Known rows, with every step that occurs
zuva, movod, tupu, gofir: [-17   2  -6 -28   1  -2  10  64   2   7  11 -13   9   3 -21  -3  13   0
  12  16]
gofir, vupu, napu: [  0 -18 -19 -11 -11  -4  -3 -17   9  13  -7  19   6 -12 -21   8   3 -12
  11 -18]
vupu, napu: [  1   7 -20 -10 -10  -9   1   2   0  10  -6   8   4  -6 -13  17   6  -8
  11  -6]
zuva, gofir, vupu, napu, tupu: [  0 -20 -22 -20 -12   5   1 -29  -9  17  34  30  10 -16 -11 -18  -2   1
  14 -28]
vupu, movod, tupu, noten: [  8   4 -25 -15 -11   0  17  25  -1  -3  -8  12   3   5 -23  53   7  -5
  17  -1]
tupu, movod: [ -4   6  -5 -18  -6  -7   5  -9  -6 -17   9   4  -6  -1 -17  17  10  -2
  21  -5]
gofir, vupu, movod, tupu, noten: [  7 -21 -24 -17 -12   5  13   7   8  -1  -9  23   4  -2 -30  44   4  -9
  18 -14]
gofir, vupu: [ -3 -29  -3 -17  -8  -2  -4 -19   9  -2  -2  15   8  -7 -15  -9   0  -4
  14 -16]
noten, vupu, movod, tupu, gofir: [ 16  -3 -13  -2  -4   0  16  70   0 -20  -1  13   0   9 -33  35  10   0
  20 -13]
movod, tupu, noten, vupu, napu: [ 11  26 -41  -8  -7   1  17  49  -3   7 -10   5   6 -15 -24  46  14 -10
   8 -13]
tupu, noten, vupu: [ 11  11 -21  -9  -4   2   8  18  -1  -9  -9  14   3  -8 -15   6  14   7
  17 -21]
zuva, movod, tupu: [-21  -1  -7 -33  -4  -7  15  39  -6  13  11  -7  13  -1 -18  -3   7  -3
   3  14]
vupu, movod, tupu: [  4  -9 -11 -14 -11  -8  15  26  -4  -6  -1  13   7   8 -22  40   0  -8
  13   1]
gofir, vupu, napu, zuva: [  8  -6 -20 -11 -10   5   3 -20   5  20 -14  36  16 -19 -20   7   1  -8
   6 -17]
zuva, noten, vupu: [ -3   8  -4  -6  -4  -2   4   4   4  -6 -10   0   6   0  -5 -26   5  13
   5 -12]
napu, tupu: [  4   4 -12 -14 -12  -3  -8   0 -18  -8  16  17  10  -6  -2 -10  -5   7
  14  -3]
zuva, gofir, vupu, napu, tupu, movod: [ -2  -9 -23 -20 -11   7   5 -38 -17   2  43  28  -3 -17 -21   0   5  -2
  22 -29]
tupu, gofir, vupu, napu: [  3 -16 -19  -7  -6   3 -11  11  16   5  -5  13   1  -9 -24   6   9 -10
  21 -16]
tupu, gofir, vupu: [  1 -26  -3 -14  -3   4  -9  10  17  -7   0   9   4  -4 -17 -13   6  -1
  23 -14]
zuva, movod, tupu, noten, vupu, napu: [ -6  26 -38 -18  -4   2  21  55  -9  22  -5   5   7 -13 -33  25  19  -4
   5  -5]
zuva, movod, tupu, gofir, vupu, napu: [-16 -10 -20 -24  -3   3   4  45  10  23   4   1   8  -8 -36   7  12 -13
  10   1]

Rows
[  6   6 -10   0  -4   4  14  56   7 -12  -9  -1   1  13 -23  14   8   7
  13  -6]
zuva, noten, vupu, movod, tupu, gofir
[  8  16 -26 -14  -4   2  18  49  -3  -5  -4   1   8  -9 -17  27  12  -2
  10 -11]
movod, tupu, noten, vupu
[ 14  -9  -8   0  -9  -6  11  11  -6 -20 -10  30  -1   7 -28  16   5   6
  19 -24]
noten, vupu, movod
[  8  -5 -11 -10  -6  -3  10  53   5 -12   1   5   2  12 -26  39   6  -4
  21   2]
vupu, movod, tupu, gofir
[ 21  34 -38  -2  -6   9  14  17  -6  12 -22  33  11 -19 -20  24  14   4
   9 -21]
tupu, noten, vupu, napu, zuva
[ -9  15 -22 -25  -1   3  21  56  -8  10   1   0   9  -8 -26   6  17   4
   7  -3]
zuva, movod, tupu, noten, vupu
[ -6  25 -23 -22  -1   5  15  63  -2  28  -1  10  17  -8 -28  12  13  -3
   3  15]
vupu, napu, zuva, movod, tupu, gofir
[ -5 -29 -16 -23  -7   0   9 -29   9  17  16  19   7 -11 -16 -11   7  -4
  13 -29]
zuva, gofir, vupu, napu
[ -6  36 -36 -26  -5   7  23  36  -8  38  -9  13  18 -16 -24  27  14  -3
  -1  12]
vupu, napu, zuva, movod, tupu, noten
[  9 -35  -4  -6  -8   3  -6   3  14 -13  -6  28  -3   8 -31  10   4  -1
  30 -19]
tupu, gofir, vupu, movod
[ 14 -26 -11  -3 -13   9 -13   1  -4 -14  11  39   1   3 -26   1  -4   6
  31 -18]
napu, tupu, gofir, vupu, movod
[  4   8 -19 -20  -5   3  20 -13  -3  23   9  26  15 -11  -8  -3   8   6
   6 -15]
vupu, napu, zuva, gofir
[  6  16 -27  -7 -15  -4  -7  -1 -18   7  11  20   8 -11  -8   8  -3  -2
  13  -3]
vupu, napu, tupu
[ 12  -3 -20  -7  -5  11  -4   6  13  14 -13  30  11 -15 -23   5   6  -4
  15 -16]
tupu, gofir, vupu, napu, zuva
[  1  11 -24 -23  -6   0  12  32   2   2  -1  -5   9  -7  -9  31   8  -6
  10   5]
movod, tupu, noten
[ 14  21 -29   2 -13  -1  -3  19 -23   0   9  27   7 -14 -16   5   1   2
  12 -19]
noten, vupu, napu, tupu
[  4  -9 -25  -8 -16   2 -13 -18 -10  10  11  29   9 -18 -15   0  -6  -7
  13 -17]
gofir, vupu, napu, tupu
[ -2   2 -17 -10 -10   8   1 -36  12  26 -21  22  17 -15 -10 -13  -1   1
  -2  -9]
gofir, vupu, napu, zuva, noten
[  9  10 -23  -2  -8  -6   6  20  -4   1  -8  17   3  -9 -21  13  10  -4
  10 -20]
noten, vupu, napu
[  5  28 -26   3 -12   2  -5   4 -15   6   4  13   7 -10  -6 -16  -1  10
   4 -12]
zuva, noten, vupu, napu, tupu
[  5 -38  -4 -10 -13  -2   0 -25   7  -8  -8  34   2   3 -27  12  -1  -4
  21 -21]
gofir, vupu, movod
[ 13  -5 -14  -6  -9  -5  21  42  -7 -15  -4  20   5   6 -30  36   4  -4
  12 -14]
noten, vupu, movod, tupu
[ 21  39 -43  -7  -6   9  23  47  -7  17 -17  22  16 -21 -23  45  12  -5
   2 -12]
movod, tupu, noten, vupu, napu, zuva
[-10  23 -24 -25  -6   0  21  34 -10  35  -4  13  21 -12 -24  14   7  -6
  -5  13]
vupu, napu, zuva, movod, tupu
[ 19   4 -22  -1  -8   2  12  14  -5 -15 -15  30  -3   3 -28  30  12   8
  24 -26]
tupu, noten, vupu, movod
[  1 -12 -24 -14  -6   2   0  40  15  10   0   3   7 -10 -26  27   7 -19
  13  -7]
movod, tupu, gofir, vupu, napu
[ 17  21 -28  -6  -8   8  -1  18 -20 -11   9  23   6 -13 -10  -1   5  13
  18 -19]
napu, tupu, noten, vupu
[  0  19 -20   0  -8  -3   4   7   4   8 -15   2   3  -5 -11  -8   8   4
   3 -14]
zuva, noten, vupu, napu
